Known rows, with every way that one mark hangs from another
F(A): [ -4.0 -10.8  24.9  45.3   8.8  -3.8  -4.0 -17.7 -21.6  39.2 -16.2   2.4
  14.5  12.8 -12.0  20.2  30.3  15.5  22.5  27.2  15.6  15.0]
B(N(Q R(X))): [  6.2  10.1   2.5  -0.4   7.6  24.1 -11.9   2.0  33.5  34.7  -4.5  -7.9
  31.8  33.2  -7.5  13.9  53.1   3.4   5.6  29.6  18.7   1.4]
B(A N(F R)): [ 10.1   3.6  53.4  -4.8 -17.0   5.7  18.1  13.4  13.0   4.0   1.8  -7.9
   5.2  11.6 -19.0   3.6  39.2  21.8  24.3  21.1   7.1  11.8]
R(X(J)): [ 17.8   0.1  -4.4  44.9   6.2   4.2   2.5  12.4 -18.6  38.5 -28.2   1.1
  23.7  36.7  -3.4   3.2  49.3   2.1  10.2  32.8  12.0  11.3]
F(A(B(N(Q(L))))): [ 13.5  -8.0  21.8  45.6  22.2  20.3 -11.1 -26.9  31.3  19.2   8.8 -11.8
   4.5  22.6   2.9  22.3  12.8  19.1   2.2   8.2   8.4  34.1]
L(Q(A(B(N)))): [ 18.9  11.9  40.4  22.5   6.7  23.6  15.8   0.7  -7.3  27.1  -9.5 -17.1
  -0.9  23.4 -16.5   7.2  -1.8  36.3 -17.3  -7.5   2.0  28.0]
Q(A): [  8.2  -5.4  33.0  39.1   0.6 -10.5  -9.2   6.1 -31.6  38.9 -41.2  -3.5
  13.5  14.7 -29.8  21.8  25.5  -2.9   6.2  18.7  27.1  13.9]
R(X(J(N))): [ 27.7  -7.5 -16.3  43.2   7.0   0.9  -0.5  12.5  -5.5  31.2 -29.5   8.2
  14.4  51.8 -11.5  12.9  52.4  22.5  -9.0  26.0  11.2   7.2]
Q(A(B(N(R(X)))) L): [ 11.6  -6.5  45.0  30.3  -6.7   3.3 -23.8 -13.6   8.4  17.5 -16.3 -15.9
 -14.6  38.4 -28.8  50.0  33.7  -4.5 -18.2   2.3  20.5  22.0]
L(Q(A(B(N(R))))): [ 19.0   7.9  44.9  21.2  -8.0  19.4  14.6   0.4   5.2  24.0  -3.0 -17.0
   5.4  24.7 -23.7  24.0   8.1  39.5  -6.5  -0.6  14.3  22.6]
L(Q(A)): [ 10.4 -10.0  32.0  28.1   8.4  11.2   9.8   2.5 -24.0  55.2 -27.8 -10.5
  17.1  15.5 -20.6  14.7  15.2   4.9  14.9   1.4  12.8  15.0]
A(B(N(F Q R))): [ 38.3  30.1  44.7  -2.6   1.4  25.6   0.8   5.1  46.9  22.0  10.9 -20.4
  31.1  36.8   9.6  10.8  28.5  33.3   5.5  24.8   8.5  26.6]
Q(A(B)): [ 12.8  10.9  42.8  41.6  -1.7   1.3 -15.2  -6.0 -26.1  32.7 -32.8 -21.5
   6.1  28.7 -20.9  27.8  11.4  12.6  -5.9  19.9  25.0  26.7]
B(N): [ 16.3   3.3  25.4  28.4   9.7   8.2  -5.8  13.2  -5.4  17.3 -11.6  10.9
  15.3  25.2 -13.4  -2.3  33.7  30.3   3.6  17.0   7.2  10.1]
A(B(N(F Q))): [ 42.7  34.0  34.1   3.1  19.7  34.1   0.1   8.7  31.5  19.5   4.9 -22.6
  19.2  34.4  19.3  -6.6  15.3  32.0  -7.7  14.8  -6.2  32.1]
J(N(F)): [ 44.4   5.6  36.9  20.2   8.3  -3.6 -10.1  13.2   2.3  30.8 -13.1   1.7
  12.4  43.8   0.5  15.2  39.0  28.4   1.6  13.7  -0.6  16.9]
L(Q(A(B))): [ 18.7   8.8  45.6  31.3   9.7  20.2   3.6  -7.8 -22.9  47.7 -21.0 -27.1
   7.6  28.1 -12.2  22.3  -1.1  17.5   1.3   6.1   9.6  30.1]
X(J(N(Q))): [ 40.8  -5.2 -24.4  50.7  15.2   3.7   7.4  20.7  20.7  36.1 -17.6   5.0
  41.1  41.3  -4.8   0.6  39.8  29.3  10.8  22.2  19.1   9.8]

Rows
[ 10.9 -11.9  33.6  41.5   6.6  12.9 -13.0 -28.6  46.4  20.4  10.0 -15.4
   9.6  23.4  -3.4  36.1  22.4  20.7  12.1  10.6  20.3  28.6] -> F(A(B(N(Q(L) R))))
[ -4.3   0.7  15.6   3.9  -7.9  15.6   4.4   9.8  31.7  13.7  -0.9 -13.6
  28.5   6.7 -23.7  -1.0  32.8  16.3  28.2  33.4  23.9   3.0] -> B(A N(Q R))
[ 48.6  14.5  44.4  18.1  22.1  25.1 -16.8   4.2  40.4  20.3   8.0 -23.7
  14.5  37.9  21.5   8.2  18.0  14.4  -3.6  -0.4  -7.2  41.6] -> A(B(N(F Q(L))))
[ 18.0 -19.8  14.4  41.3  15.3   2.2  -8.0   7.8  20.8  23.3 -25.3  -5.8
  13.4  17.0 -27.9  19.4  24.0 -14.7   1.8 -13.2  20.0  21.5] -> B(N(Q(A L)))
[ 39.7 -13.8  13.3  55.1  -3.1  -9.5  29.6  -0.3   2.0  22.0 -12.4  14.7
   4.7  31.3  -4.4  15.7  39.7  39.0   1.5  11.8   1.7  21.4] -> X(J(N(F(A))))
[ 51.5  -6.8  -5.5  34.1   5.3  -4.4  28.6  18.6  23.1  31.5 -32.6  -1.7
  23.2  33.5 -15.3  11.3  31.9   8.5 -11.9   1.5  12.8  21.8] -> X(J(N(F Q(A))))
[ 37.0 -15.3  12.1  55.5 -10.3 -17.0   8.3  19.8   9.5  24.1 -17.1  15.8
  26.1  46.7 -21.0  21.6  55.0  43.1  17.4  27.7  30.8   1.8] -> X(J(N(R)))
[ 17.8  20.5  26.5  14.6   4.2  23.5 -12.2   2.8  40.6  21.8   5.3 -16.9
  31.1  33.9  -3.6  11.6  27.3  35.7   7.2  28.8  20.4  16.7] -> A(B(N(Q R)))
[ 42.4   5.2  50.2  27.8  17.2  10.6 -18.3  -7.7  16.2  40.1 -24.4 -35.2
  13.5  27.1   1.0  34.5   9.8 -18.5  -2.2   0.4  12.9  44.5] -> N(F Q(A(B) L))
[ 11.9  -1.3  28.9  27.5   3.7   7.3 -32.4 -22.3  25.5  49.1 -29.2 -36.8
  15.3  34.3 -13.4  57.8  26.7 -29.7   1.9  15.4  31.6  26.0] -> N(Q(A(B) L) R(X))
[ 40.8 -19.2 -27.8  49.6  19.8   7.5 -15.7  10.1  29.7  41.9 -25.6  -1.0
  26.8  48.6  -0.1  18.4  49.1  -7.0   1.0  12.2  14.8  12.9] -> R(X(J(N(Q(L)))))
[ 44.6 -34.3 -13.6  67.4   8.2 -12.3   0.6  13.0  27.1  32.1 -38.2   2.7
  19.6  33.9 -24.8  27.4  32.5  -4.5   1.2  -5.9  29.2  18.9] -> X(J(N(Q(A L))))
[ 47.4 -25.5 -14.4  62.4  21.5  -4.9 -10.7  18.4  33.9  33.6 -19.8   6.1
  31.1  41.1  -3.2  12.0  39.0  10.5  14.6   8.1  20.0  16.9] -> X(J(N(Q(L))))
[ 33.5   9.8   6.2  12.0  -2.0  14.8  14.8  14.6  33.7  49.0 -14.9 -16.2
  45.3  36.3   9.0  11.5  57.1  -9.1  21.0  33.4  15.4  13.5] -> N(F Q R(X(J)))
[ 41.4  31.8  55.4  11.3   8.6  20.8  -5.3  11.0   2.5  10.6   1.6 -14.5
   5.4  39.4  11.6   0.3  20.5  38.5  -9.4  12.7  -8.6  32.7] -> A(B(N(F)))
[ 34.5  26.3  69.2   8.1  -6.2  10.3  -0.9   7.5  19.1  10.2   8.1 -12.1
   8.0  39.6   4.0  14.6  34.1  42.8   3.4  20.9   4.2  26.6] -> A(B(N(F R)))
[ 22.8  28.7  38.9  -5.0  -4.4  19.0  -8.5 -15.2  23.4  51.9 -22.3 -41.4
  19.0  36.2  -3.3  39.8  31.6 -13.7  -8.1  27.4  17.0  27.6] -> N(F Q(A(B)) R(X))
[ 28.1   2.0   6.9  16.1  -9.3   5.6  24.3   8.5  23.0  45.3 -30.8 -13.8
  32.8  30.6 -14.6  24.1  48.5 -24.5   0.9  20.4  23.3  18.3] -> N(F Q(A) R(X(J)))
